Each row was made from one walk, in order. Every step used is in the known rows, and no mark comes twice. Write each row's walk.
Known rows:
L -> G -> H: [ -7.0  12.0 -13.8 -12.8 -30.1 -17.9  21.1   0.5 -25.5 -12.9  -4.3  -4.1
  -5.6  21.2   8.4 -12.8  -8.3 -15.8  -4.1   4.9  -5.8   1.5 -18.8]
Z -> R: [ -3.4   6.9 -18.0   7.2   6.9 -28.1   5.1 -11.0 -36.8   9.9   0.4   7.5
  11.7  18.3  10.7  -6.5  -3.6 -12.1  -4.8   9.5   7.5  -0.7 -12.2]
R -> Z -> Q -> G -> M: [ 21.4   7.8   1.1 -16.9  14.8  18.8  -7.8 -11.6  -6.0   2.5  -1.0  -6.6
  31.0  -1.6  12.4  14.0  13.4   5.0   2.0   0.2   9.0  23.5  14.6]
Q -> Z: [ -5.4   1.8  -4.5  -2.1 -20.6 -11.8  -5.1 -14.5  -3.3  -1.8   3.3  -6.1
   5.6  22.2   3.1 -10.8   1.6 -14.7 -12.6   6.8   2.8   3.6  -7.0]
A -> Z -> Q -> G -> N: [ 15.2  12.9   7.8   6.8  -0.7  62.1 -12.9  11.9   1.1  -3.1  -3.2 -15.1
  16.7   4.1  17.6   1.3   7.0 -31.9  -1.7   2.2  -6.8   6.5  13.9]
Q -> G: [  8.2  -4.3  -8.2  -1.3 -28.3   1.0   5.2  -6.1  -6.1   3.3   0.1  -2.9
  15.4  18.9  17.5 -14.3  -9.4 -16.3 -10.6   8.8 -18.1   4.1  -1.5]
N -> G: [  9.8  -6.3 -16.6  -6.4 -14.0 -15.2 -39.7  -1.8 -19.3   6.4  -1.4   4.7
   3.4  10.7  27.6 -17.0 -12.1 -12.2  -3.0   1.2   6.5   9.5   4.7]
L -> G -> N -> Z: [ -2.5  13.7  -6.1  -2.6 -24.4   0.6  -9.6   6.3 -14.3  -1.7  -5.9  -1.8
 -11.2  -3.5  24.8 -15.5  -0.6 -32.1  -3.3  -1.2  -0.1  -3.0   9.9]
R -> Z -> Q -> G -> L: [  3.9   7.1   6.9 -16.4  -3.5  18.0   3.9 -19.1 -12.3  -9.0  -6.6  -5.7
  29.8   2.3  -5.9  13.6   4.7   4.9   5.5   4.2  -2.2  19.7  -9.4]
N -> G -> A -> Z: [ 12.3  -6.6   1.0 -10.5   8.8   9.2 -31.3  11.8 -15.2  -7.3 -16.6   8.2
   4.0   3.4  29.3 -14.4   4.2 -15.3  -0.2  -3.5   4.5   9.5   9.4]
N -> Z -> Q -> G -> L: [ 14.1  10.3   2.3 -15.1  -1.1  34.1  -9.6 -15.6   1.4  -1.0  -9.1  -4.1
  20.5  -6.4  -3.4   3.4  -5.2 -21.0   5.3   0.0  -8.8   3.8   2.3]
N -> G -> L -> Z: [-13.1  -9.1  -4.8 -27.6  -9.7 -19.6 -13.2 -13.2 -32.9 -18.2  -2.1   6.4
  11.7  14.4  -5.2  -8.1  -4.3  -8.1  13.4 -11.4  17.2  -3.9   1.4]
R -> Z -> A -> G: [ -4.0  -9.8   6.2 -12.8  13.8  11.7  -1.7  -2.4 -24.8 -10.0 -13.2 -10.1
   9.6   6.3  10.0  -7.3   7.4   2.7  -5.2  13.1  -2.4  21.1   0.0]
G -> A: [  5.5   1.2 -10.6  -7.0  -3.4  -7.8  17.1  -3.3 -16.5   2.8 -10.9  15.7
  -3.3   4.5  13.3 -15.9   1.1 -15.1  -3.5  -0.8   3.6  -2.2  -2.4]
Z -> A -> G: [ -1.8 -11.4  -7.8  -9.3  14.5  18.9  10.9  -4.3 -16.4   0.4 -11.3  -9.5
   9.6  17.1   8.9 -17.1  -2.0 -15.2  -6.6  11.0 -11.6  -0.2   0.9]
G -> L: [  1.7   1.2 -15.2  -9.1 -32.6 -13.2  17.3 -18.1 -39.2 -12.0  -4.4   7.1
   4.9  20.1  -8.2 -11.8  -1.5 -15.8   2.5  -3.2  16.8 -12.4 -20.0]
A -> G -> M: [ 28.7  -8.7 -18.7  -7.8  -4.3  12.6  23.1  -8.9 -48.4  -6.0  -1.5   1.0
  17.2  21.7   8.9 -13.8  10.8 -13.7  -4.8  -8.9  10.8 -18.8  10.7]
Q -> Z -> A -> G: [ -9.0  -9.4   2.8 -11.4  17.4  20.1   3.3  -9.4   8.6  -1.2 -12.0 -18.8
  20.2  22.9  -0.9 -10.6   7.6 -14.9 -14.9  12.2 -20.0   4.1   4.3]
R -> Z: [ -0.5   1.3  -1.5  -2.9 -23.6 -21.8 -11.7  -7.9 -37.9 -11.3   1.6   2.0
  -4.8   6.6  12.7  -8.7   1.7   2.4  -2.6   7.9  21.9  20.8 -10.3]
Q -> Z -> A: [-18.0   0.9   0.4 -12.7   6.7  -4.2 -13.0 -10.1  21.8   4.4 -10.3 -12.4
   8.5  17.2   1.3  -8.9   3.7 -15.8 -11.0  13.5  -1.7  16.3  -2.2]
R -> Z -> Q -> G: [  4.3   6.0   6.6  -6.9   5.3  17.9 -13.5  -9.8  -0.2   0.9   1.8 -10.1
  21.5  -1.6  14.7   7.8  -0.9   4.7  -0.9  13.4  -6.7  31.9   1.8]
P -> R -> Z: [-11.4  10.9   1.7  -2.1 -24.4 -16.0 -21.1   8.8 -39.8   0.5  -8.4  14.8
  10.5   3.2   8.5   1.6  10.4   3.2  -7.1   7.3  17.4  16.2 -11.8]
A -> Z: [ -0.4  -1.9  -1.7   4.5 -19.6   6.5  -4.5   1.5 -36.4 -20.3   2.6  -6.3
  -4.1  20.1  12.2 -17.9   0.7 -19.2  -0.8   7.3  19.8   0.3 -11.7]
V -> Z: [  6.4  16.4  -0.5   8.8  -9.1   7.9  -1.7  -2.9 -37.0  -4.9  -1.8  -6.1
  -4.6   7.5   1.8 -17.2  -6.1 -19.2  -6.7  -0.2   9.5 -12.2 -18.5]

Which walk is each row?
[ -3.1   9.2  -0.1  -5.1  10.4   2.8 -15.2 -12.2 -22.7  -4.7   5.3  -4.3
   0.8  -4.3   8.6   4.1   0.9   5.9   5.1   9.4  23.8  25.8  -7.2]	R -> Z -> Q
[  3.1   2.2   6.7  -0.3   8.8  45.5  -5.9   0.0   0.6  -7.1   2.8 -17.7
  20.5  12.5  12.3  -2.0  -2.7 -16.4   0.5  12.4  -9.1  11.1  -0.3]	A -> Z -> Q -> G
[-15.5  -5.9   0.9 -20.4  24.4  29.6  39.3 -24.6 -40.3 -23.2   3.3  -7.7
  21.2  14.2 -27.6   0.8   3.5  -6.7  16.5  -6.7   7.4 -18.8  -3.0]	A -> G -> L -> Z -> Q
[ -4.2   5.7  -4.6  10.8  10.8  -7.4  -0.8   0.2 -45.0  -7.9   0.3  -1.5
  11.9  22.0  10.6  -5.8   3.8 -15.2  -1.9  11.4  14.2   0.1 -13.8]	A -> Z -> R
[  6.3  12.0  -4.3  -3.9  13.1  18.9 -27.9  -8.8 -10.3   4.7   2.3  -4.1
  -9.3 -13.7  11.9  -6.3  -8.6 -20.6   5.7   6.3  18.2   9.7   4.2]	N -> Z -> Q
[ 11.3  -4.1   9.4  -5.5  -6.2  26.2  13.6   9.6  -3.2 -10.3 -14.9   1.3
  16.2  11.9  18.3 -12.5   6.8 -19.7  -7.9   4.3 -20.8   4.7   3.5]	Q -> G -> A -> Z
[  3.2   3.8   6.1  -8.7  -0.4  45.5   9.2  -9.5 -10.7 -16.6  -5.0 -12.9
  29.4  16.4  -7.1   3.7   3.3 -16.8   7.3   3.5  -5.1  -0.9 -10.3]	A -> Z -> Q -> G -> L
[-14.2  -6.6   3.8 -22.1 -24.5  -3.5  30.7 -16.4 -20.6 -20.5  -1.2  -1.6
  23.9  22.9 -15.8  -6.5  -1.6 -12.5   5.6  -3.8  -7.1  -9.2  -5.1]	Q -> G -> L -> Z
[ 14.0   9.1   2.4  -6.1   7.7  32.6 -24.1  -3.9  12.3   9.2  -0.8  -9.3
  10.9  -9.8  17.0  -3.3 -10.9 -21.1  -1.1   9.1 -12.8  15.4  13.0]	N -> Z -> Q -> G
[-17.2   0.0   5.8 -15.2  18.0  20.2  10.8 -12.4   6.2  -3.4  10.6 -12.8
  20.4   8.1  -0.4  -0.3  -8.6  -8.9   7.5   6.9  -8.7   7.3   9.3]	L -> Z -> Q -> G
[-12.6   1.3  10.3 -22.3  37.2  25.9  26.1  -7.9  17.8   0.9  -3.8   0.2
  21.1  -3.5   2.0   2.4   0.9  -8.7   7.7   0.6 -18.1   6.6  16.8]	L -> Z -> Q -> G -> A
[ 22.7  -1.1 -11.8   8.2 -20.7  27.1  11.6   3.5 -41.2  -2.4  -4.1  -0.3
   3.2  12.2  15.3 -16.4   6.7 -29.5 -10.8  -6.1  -3.4 -15.6  11.1]	A -> G -> N
[-24.6 -15.9   4.7 -20.2  25.8  13.5  22.1  -5.2 -18.2 -14.6  -5.2 -12.3
   8.9  16.1  -4.7 -16.2   0.3 -11.1   2.6   7.3  -5.1  -2.9   8.0]	L -> Z -> A -> G
[-12.2   0.9   3.5 -14.2   3.1 -12.2 -18.2  -3.4 -11.9  -4.4 -11.6  -4.2
  -2.9   2.1  10.2  -6.2   3.1   0.9  -0.9  14.8  16.5  31.7  -6.4]	R -> Z -> A
[  8.5  -7.5  -2.7 -21.3  25.5  21.2   8.0  -9.7   3.6  -0.4 -15.5 -14.6
  29.9  22.7  -2.8  -4.5  21.9 -14.1 -11.2  -1.0  -3.7  -3.2  19.1]	Q -> Z -> A -> G -> M
[  3.1   0.6   3.8  -4.6   7.6  37.0  -4.2   1.8   8.8   2.8 -18.2 -15.8
  16.6  14.0   4.8  -7.1  18.3 -30.0 -17.8   1.7 -17.1   0.1  18.6]	Q -> Z -> A -> G -> N
[  8.6   7.2  11.3 -15.3  24.5  22.9   3.0  -5.3  11.9   5.4 -12.7   2.3
  21.9 -12.9  15.8  10.3   8.1   5.7  -0.6   6.8 -15.6  30.2   9.1]	R -> Z -> Q -> G -> A
[  9.8  -1.4  -6.3  -2.4   4.9  36.6   4.7   7.7 -15.6   3.2 -17.3  -6.2
   5.7   9.0  13.1 -13.4   8.3 -30.1 -10.1   0.3  -8.3  -5.4  14.7]	Z -> A -> G -> N
[-25.3   3.3  -1.1 -12.7  22.7   5.7   7.1 -15.0 -15.9  -7.8  14.8  -7.3
   0.5   5.0  -4.8  -3.9  -6.2  -8.5  13.9   3.4  21.6   2.4   1.0]	L -> Z -> Q
[ 17.2  17.9   8.9  -7.2  18.2  47.4   8.4  14.3 -31.4 -10.7 -25.2 -16.7
   2.6   4.7  -7.8 -10.2   2.1 -25.8 -11.7  -0.4 -14.5  -5.9 -10.4]	V -> Z -> A -> G -> H
[  9.0   4.9  -2.2 -10.8  24.8  30.0  15.1  -5.3  20.1  16.5 -10.0   2.7
  21.9  -3.3  15.2   0.1  -1.0 -11.9  -2.7   3.9 -25.2   9.4   9.1]	Z -> Q -> G -> A
[-16.0  -6.7  -3.4 -12.8  21.6  -8.4  49.3 -20.8 -62.8 -19.7  -2.3   2.6
  32.0  26.6 -24.0   0.0   8.6  -6.3   7.2  -4.3   0.9 -25.2  -8.6]	A -> G -> L -> Z -> R
[ -6.7  21.4  -8.6   3.5   5.6 -14.5  -7.0   4.6 -23.0   9.3  -9.3   3.1
   5.2  -0.8  23.0  -4.4   2.8 -28.3  -3.9   3.3  -4.8  -2.9   7.3]	L -> G -> N -> Z -> R
[-12.5 -13.4  -0.9 -18.9  -8.5   5.2  44.5 -19.2 -55.0 -31.6   1.2  -1.6
  16.4  24.7 -21.5 -11.4   4.8 -10.2   7.6  -8.3   5.4 -25.1  -6.5]	A -> G -> L -> Z
[-25.7   2.1  -5.9  -4.2  19.4 -33.3  17.0 -12.5 -37.7  -4.2   7.6   4.0
  11.6  18.4  -3.0  -4.4  -1.6  -7.7   5.1   6.3  14.5  -2.9  -5.1]	L -> Z -> R
[-33.9  -3.3   2.2 -31.5   7.1  -8.1  20.6 -14.8 -16.5 -20.1 -10.8  -1.6
   6.5  15.7 -23.4  -7.3   2.2 -12.7  14.1  -0.2  17.3  -4.9  -8.9]	G -> L -> Z -> A
[  8.8   1.4   2.8 -11.9  42.4  33.1 -37.1   8.2  -1.1   0.6 -13.2   1.9
   9.6  -7.9  24.4  -1.9   3.1 -11.8   8.2  -2.1   6.2  14.9  13.9]	N -> G -> A -> Z -> Q
[ 18.4  15.5   8.4  -5.9  -2.7  52.5  -7.0  10.7  -7.3 -14.0  -5.9 -16.7
  13.3  10.5   5.8   3.8  -0.2 -22.9  -1.9   6.4  -9.6  17.0  -3.6]	A -> Z -> Q -> G -> H
[ -6.6   9.9   6.8  -7.3   9.1  37.1   3.8  -1.3   6.7   1.3   4.3  -9.7
  16.2  -0.3   4.9   3.6   1.8 -23.7   4.6  -3.1  -6.9   3.4  22.5]	L -> Z -> Q -> G -> N
[  7.1   0.8  -1.9  -3.6  38.7  -4.9 -27.4  11.2 -23.3   4.0 -19.1  13.3
  21.1   5.0  27.1  -2.0   8.2 -10.8  -0.6   0.2  -0.4  10.0   7.5]	N -> G -> A -> Z -> R
[ 13.0  -2.7  -3.9  -9.5  -8.4   7.3  19.7  -1.4   6.1   8.2 -13.9   9.7
  16.0   8.0  19.5 -11.8  -0.6 -15.1 -10.9   2.5 -27.5   2.5   6.3]	Q -> G -> A
